What can hang from each mark
Q629: Q75
Q646: Q12 Q75 Q952
Q12: Q629 Q646
Q75: Q629 Q927
Q952: Q655 Q670 Q927
Q670: Q75

Every row comes from one small tree of marks. The marks that hang from a mark follow it in brackets, in the order of their numbers. Every link used is in the known rows. Which tree was each row made from?
Known rows
Q952{Q655 Q670 Q927}: [ 2.42  1.85  4.05 -3.23  4.01  2.45 -2.46 -0.15 -0.08 -1.91 -0.70 -1.34
  0.97 -3.30 -0.28  0.47 -1.64  1.17 -2.09  4.21  1.46  0.71  2.32]
Q646{Q12{Q629} Q75 Q952}: [-0.51 -0.71  2.26  0.61 -2.82 -1.99 -2.39  0.89 -1.03  3.82  2.46 -1.22
  2.75 -1.56 -1.89  1.42 -2.54  5.79  0.43  0.52 -3.07 -2.01  1.45]
Q646{Q12 Q75 Q952}: [-0.35 -1.72  2.45  0.36 -0.95 -0.47 -1.51  0.64 -0.09  3.21  1.65 -1.21
  1.64 -2.28 -2.29  0.38 -4.09  4.92  0.51 -0.82 -2.73 -2.06  1.71]
Q646{Q12 Q75{Q629} Q952{Q670}}: [ 1.18  0.42  4.72 -1.83  1.25 -1.66 -1.73  1.34 -0.79  1.92 -0.79 -2.05
  3.05 -4.36 -0.86 -1.65 -5.38  5.66  1.46  1.21 -2.54 -0.21  1.17]
Q12{Q629 Q646{Q952}}: [-1.21  0.94 -0.10  0.63 -5.00 -2.49 -0.05 -1.25 -2.11  1.21  1.21 -0.70
  3.51  1.44 -0.56  0.31  0.21  3.13 -0.39  0.75  0.45  0.93  1.85]
Q75{Q629 Q927}: [ 0.46  2.07  1.26 -0.28 -1.14 -1.64  0.63  0.17 -0.04  0.56 -2.00 -1.25
  0.60 -1.13  2.08 -2.14 -1.88  0.51  1.48  1.12  1.68  2.11  1.40]
Q952{Q670{Q75} Q927}: [ 2.40  1.98  2.22 -2.68  3.38 -0.21 -1.38 -1.84  0.31 -1.57 -0.40 -2.23
  1.58 -3.70  1.72 -0.88 -0.84  1.34  1.08  3.10  0.87  0.77  1.09]
Q12{Q629{Q75}}: [ 1.15 -0.36 -0.46  0.69 -0.89 -1.39 -1.31  0.19 -0.50  0.14  0.83  0.13
  1.45 -0.12  2.06 -0.10  1.23  1.93  1.06  3.30  0.22  0.06  0.01]
Q12{Q629{Q75{Q927}} Q646{Q952}}: [ 0.54  0.37 -0.06  1.54 -4.92 -2.50 -0.64 -1.54 -1.35  1.64  0.44 -1.62
  4.19  0.48  2.13 -2.06 -1.32  3.85  0.94  2.92  2.33  1.90  4.16]
Q75{Q927}: [ 0.40  0.84  0.49  0.43 -0.67 -0.31  0.08 -0.24  0.35  0.86 -0.80 -0.93
  0.27 -0.28  1.03 -1.24 -1.19 -0.40  0.33  0.30  1.46  0.93  1.93]
Q646{Q12{Q629} Q75 Q952{Q655}}: [-0.61 -0.72  3.22 -0.24 -1.14 -0.98 -2.65  0.84 -1.44  3.00  3.32 -0.95
  1.69 -2.83 -3.50  1.92 -3.34  6.04 -0.93  2.25 -2.32 -1.00  3.18]
Q952{Q655}: [ 0.05 -0.03  0.99 -1.04  1.65  0.97 -0.40 -0.07 -0.39 -0.96  0.86  0.28
 -1.05 -1.40 -1.52  0.38 -1.05  0.15 -1.14  1.74  0.66  1.10  1.82]
Q12{Q646}: [-0.40 -0.58  0.06  0.40 -1.35 -1.86  1.13 -1.60 -1.45 -1.44  0.79 -0.97
  1.04  0.66 -0.57 -1.51 -0.30  0.23  0.33 -0.74  0.77  1.73  1.50]
Q629{Q75{Q927}}: [ 1.81 -0.41  0.18  0.80  0.30 -0.23 -0.40 -0.38  0.64  0.23 -0.74 -0.92
  0.69 -1.04  2.93 -2.39 -1.63  0.70  1.30  2.23  1.97  0.85  2.28]
Q646{Q75}: [-0.58 -1.76  1.44  0.42  0.76 -0.72 -0.84  0.24  0.06  0.30  1.01 -0.25
  0.94 -1.10 -0.06 -1.14 -0.79  0.50 -0.05 -0.51 -1.16 -1.09  1.31]
Q646{Q75{Q629} Q952{Q655}}: [-0.85 -0.35  3.09 -1.14  0.52 -0.37 -1.22  0.38 -0.45  1.32  0.19 -0.08
  1.65 -3.28 -0.95 -0.71 -3.74  3.81 -0.64  1.91 -0.32  0.37  3.26]
Q629{Q75}: [ 1.52 -1.19 -0.31  0.36  1.14 -0.06 -0.54 -0.17  0.40 -0.56 -0.09  0.09
  0.45 -0.91  1.82 -1.15 -0.43  1.04  1.15  1.89  0.48  0.12  0.29]
Q670{Q75}: [-0.02 -0.07 -0.87 -0.16  0.81 -1.63  0.66 -1.73 -0.02 -0.53  1.05 -0.54
 -0.37 -1.77  0.11 -1.12  0.05  0.60  1.93  0.81  0.11  1.09  0.70]
Q646{Q952{Q927}}: [ 0.52  1.53  1.30 -1.21 -1.62  2.13 -1.43 -0.21  0.93  2.33 -0.97 -0.96
  2.58 -0.96  0.66  2.18 -1.17  3.33 -1.45  0.92  0.88 -1.68  1.04]
Q646{Q952{Q670{Q75} Q927}}: [ 1.78  2.31  2.10 -2.87  1.64  0.52 -1.79 -1.77  0.54  0.52 -0.91 -1.93
  3.03 -3.63  1.35 -0.05 -1.90  3.57  0.15  3.02  1.09 -0.02  1.66]
Q646{Q12 Q75{Q927} Q952{Q670}}: [ 1.27  0.25  4.53 -0.67  1.01 -0.56 -2.40  0.66  0.04  2.83 -0.31 -2.55
  2.94 -3.40 -0.56 -2.07 -5.66  4.38  0.48  1.04 -1.21 -0.45  3.70]
Q952{Q670 Q927}: [ 2.21  1.93  2.99 -2.44  2.38  1.53 -2.04  0.03  0.33 -1.01 -1.71 -1.67
  2.07 -1.94  1.57  0.24 -0.70  0.79 -0.99  2.46  0.80 -0.32  0.43]

Write each row's tree
[ 2.33  1.93  3.22 -3.57  5.09  0.58 -1.89 -1.83 -0.21 -2.53  0.32 -1.77
  0.58 -5.08  0.00 -0.46 -1.75  1.57 -0.19  4.95  1.65  1.84  2.91] : Q952{Q655 Q670{Q75} Q927}
[-0.12  0.31  3.71 -0.91 -2.85 -1.95 -0.61 -1.07 -0.84  0.95 -0.42 -2.58
  4.83 -2.54  0.87 -1.27 -3.20  4.86  0.21  0.51  0.59 -0.10  3.32] : Q12{Q646{Q75{Q629} Q952{Q927}}}
[ 1.22  2.01  1.69 -1.52 -0.19 -2.80 -1.65 -0.80 -1.36  1.93  1.56 -1.73
  2.22 -3.11 -1.13  0.10 -2.18  5.53  2.05  3.04 -1.61  0.88  0.75] : Q646{Q12{Q629} Q952{Q670{Q75}}}
[-0.65 -0.49  1.93  1.59 -3.46 -4.46 -0.08 -1.26 -1.85  0.43  1.68 -2.28
  3.20  0.16  0.71 -2.82 -0.80  1.01  0.39  0.74  0.86  1.60  4.47] : Q12{Q629 Q646{Q75{Q927}}}
[ 0.73  1.19  0.57 -1.76  1.78 -0.70 -0.83 -1.63 -0.02  0.35 -0.30 -0.73
  1.92 -2.66  0.30 -1.36 -1.68  2.61  1.07  2.18  0.17  1.05  1.35] : Q646{Q952{Q670{Q75}}}
[ 1.26  2.81  2.76 -1.87 -2.58 -0.98 -1.76 -1.35 -1.94  0.25 -0.49 -2.33
  5.58 -0.50  0.95  0.56 -0.70  4.14 -1.57  3.04  1.28  0.61  2.19] : Q12{Q629 Q646{Q952{Q670 Q927}}}
[-0.60 -1.20  2.37  0.25 -1.14 -3.88  0.95 -0.85 -1.75 -1.35  0.52 -1.57
  2.34 -1.67  0.10 -3.43 -1.99  1.45  1.35 -0.32 -0.23  1.74  2.33] : Q12{Q646{Q75{Q629}}}
[ 2.65  2.18  3.97 -2.65  0.78  1.77 -2.62  0.43  0.24  1.94 -0.98 -2.55
  2.78 -3.29 -0.68  1.73 -3.72  5.29 -0.45  1.98 -0.68 -1.08  0.76] : Q646{Q12 Q952{Q670 Q927}}
[ 0.58  1.87  0.42 -0.45 -0.29 -3.27  1.41 -1.52 -0.02 -0.04 -0.74 -1.68
  0.10 -2.93  2.09 -3.27 -2.13  0.84  3.40  1.67  1.81  3.09  2.08] : Q670{Q75{Q629 Q927}}
[-0.05  1.07  1.74 -0.78 -1.83 -0.12 -1.83  0.54 -1.54  2.66  2.46 -0.62
  0.64 -1.78 -3.45  2.98 -2.37  5.60 -0.64  2.80 -1.15  0.22  1.88] : Q646{Q12{Q629} Q952{Q655}}
[ 2.42  1.06  1.97 -0.58 -2.56  0.06 -2.99  0.34  0.10  3.39  1.00 -1.97
  3.47 -2.28  0.92  2.74 -1.98  7.46  0.71  3.84 -0.62 -1.76  0.72] : Q646{Q12{Q629{Q75}} Q952{Q927}}
[ 1.23  0.76  1.94 -2.37  5.04 -0.57 -0.78 -1.70 -0.69 -2.62  0.76 -0.72
 -0.51 -3.92 -1.09 -1.95 -1.60  0.49  0.61  3.96  0.67  2.80  2.45] : Q952{Q655 Q670{Q75}}
[-0.01  0.25  2.73  0.36 -0.37 -2.38 -0.16  0.45  0.09  0.81 -1.14 -1.55
  1.41 -2.37  1.71 -3.28 -2.93  0.90  1.39  0.56  0.54  0.83  2.68] : Q646{Q75{Q629 Q927}}
[-1.35 -1.99  2.51 -0.19 -0.60 -0.72 -0.69 -1.61 -1.39  0.01  2.24 -0.80
  2.51 -1.74 -2.62 -1.23 -3.28  3.12 -1.28  0.59  0.22  0.90  5.34] : Q12{Q646{Q75 Q952{Q655}}}
[ 0.31 -0.90  3.40 -0.34  0.37 -2.83 -0.30  1.12 -0.63  0.96  0.78 -1.63
  0.60 -3.35 -1.14 -1.46 -3.69  3.63  2.43 -0.07 -2.66 -0.12  0.54] : Q646{Q12 Q75{Q629}}
[ 1.50  1.67  1.23 -1.20  2.71 -1.73 -0.15 -1.64  0.00 -1.07 -0.92 -1.96
  0.70 -2.91  1.67 -3.56 -1.78 -0.09  1.96  2.40  1.47  2.49  2.75] : Q952{Q670{Q75{Q927}}}
[ 2.09  0.43  5.56 -2.21  1.55  1.05 -3.58  0.73  0.33  2.23 -0.14 -2.84
  3.61 -4.25 -0.94  0.54 -4.72  5.78 -0.52  1.51 -1.93 -2.08  2.17] : Q646{Q12 Q75 Q952{Q670 Q927}}
[-0.14 -0.42  2.70  0.66 -1.87 -4.34  1.11 -1.08 -1.41 -0.54 -0.25 -2.57
  2.69 -1.71  1.31 -4.74 -3.32  1.09  1.63 -0.09  1.14  2.65  4.37] : Q12{Q646{Q75{Q629 Q927}}}
[ 1.52  0.71 -0.03  1.30 -1.64 -1.75 -1.17 -0.02 -0.22  0.92  0.08 -0.81
  1.56 -0.17  3.22 -1.38 -0.12  1.49  1.10  3.59  1.55  0.93  1.95] : Q12{Q629{Q75{Q927}}}
[ 0.29  1.01  1.55 -0.75 -2.99  0.32 -0.28 -1.76 -0.52  0.75 -0.15 -1.85
  3.83 -0.32  0.21  0.61 -1.50  3.28 -1.04  0.36  1.59 -0.01  2.51] : Q12{Q646{Q952{Q927}}}
[-0.25 -1.71  3.40 -0.61  0.93  0.44 -1.91  0.47 -0.51  2.33  2.53 -0.96
  0.62 -3.68 -3.77  0.74 -4.88  5.08 -0.56  0.85 -2.23 -1.04  3.60] : Q646{Q12 Q75 Q952{Q655}}
[-0.87 -0.30  1.02 -0.47 -1.12 -0.01  0.19 -1.71 -1.65 -0.29  1.28 -0.48
  1.57 -0.68 -2.32 -0.40 -2.22  2.62 -1.21  1.05  1.53  1.98  4.08] : Q12{Q646{Q952{Q655}}}
[ 0.27 -0.13  2.80  1.20 -1.95 -3.14 -1.71  0.57 -0.96  2.55  2.01 -2.29
  1.42 -1.67 -0.68 -0.67 -2.59  3.15  1.11  0.81 -1.57 -0.33  2.57] : Q646{Q12{Q629} Q75{Q927}}
[-1.65 -0.93  1.34  1.05 -4.37 -3.34 -0.82 -1.07 -2.09  1.51  2.11 -1.20
  4.38  0.29 -0.75 -0.69 -0.69  3.70 -0.44  0.18 -0.78 -0.22  3.08] : Q12{Q629 Q646{Q75 Q952}}
[ 2.53  3.18  3.95 -4.07  4.59 -0.58 -1.25 -1.36 -0.32 -2.78 -0.85 -2.14
  0.92 -6.05  0.95 -1.38 -2.60  2.47  1.05  5.47  1.69  2.85  2.30] : Q952{Q655 Q670{Q75{Q629}} Q927}
[ 2.57  3.13  2.97 -3.42  2.90 -1.56 -0.72 -1.36 -0.01 -1.89 -1.76 -2.32
  1.93 -4.74  2.50 -1.87 -1.75  2.24  2.01  3.83  1.20  1.80  0.53] : Q952{Q670{Q75{Q629}} Q927}
[-0.01 -0.91  2.37  0.71 -1.30 -2.94 -1.70  0.91 -1.44  1.98  2.77 -1.25
  1.35 -1.59 -1.69  0.53 -1.47  3.39  1.01  0.69 -2.97 -1.30  0.62] : Q646{Q12{Q629} Q75}
[ 0.32  0.62  1.52 -1.01 -0.58 -0.91 -0.20 -1.40 -1.42 -0.43 -0.77 -1.33
  3.47 -0.20 -0.42 -1.86 -1.89  2.13 -0.63  0.82  0.70  1.78  2.22] : Q12{Q646{Q952{Q670}}}
[ 0.39  0.42  3.29 -0.55  0.92 -0.03 -2.29  0.27  0.47  1.92 -1.43 -1.75
  3.49 -2.22  1.18 -2.67 -3.68  2.32 -0.61  1.23  0.30 -0.27  4.01] : Q646{Q75{Q927} Q952{Q670}}
[ 1.39  0.69  0.96 -0.08 -4.06 -1.11 -1.61 -1.57 -0.93  1.07  0.77 -1.79
  5.10 -0.33  2.17  0.61 -0.48  5.29 -0.22  3.47  1.71  0.13  2.53] : Q12{Q629{Q75} Q646{Q952{Q927}}}
[-1.74 -1.07  2.36  0.14 -2.49 -2.36 -1.27 -1.16 -2.43  0.71  2.88 -0.89
  3.44 -1.00 -2.27 -0.33 -1.69  3.99 -1.55  2.18 -0.10  0.85  4.96] : Q12{Q629 Q646{Q75 Q952{Q655}}}
[-0.84 -0.72  1.75  0.82 -1.61 -0.16 -1.20  0.05  0.56  3.10 -0.21 -1.12
  2.63 -1.10  0.85 -1.45 -3.11  2.26 -0.25 -0.29  0.38 -0.95  3.93] : Q646{Q75{Q927} Q952}
[-0.06  1.75  0.58 -0.91 -1.61 -3.96 -0.34 -2.88 -2.39 -0.46  1.32 -1.70
  3.99 -1.27  0.02 -1.93 -0.47  3.50  1.26  2.80  0.55  2.62  2.52] : Q12{Q629 Q646{Q952{Q670{Q75}}}}
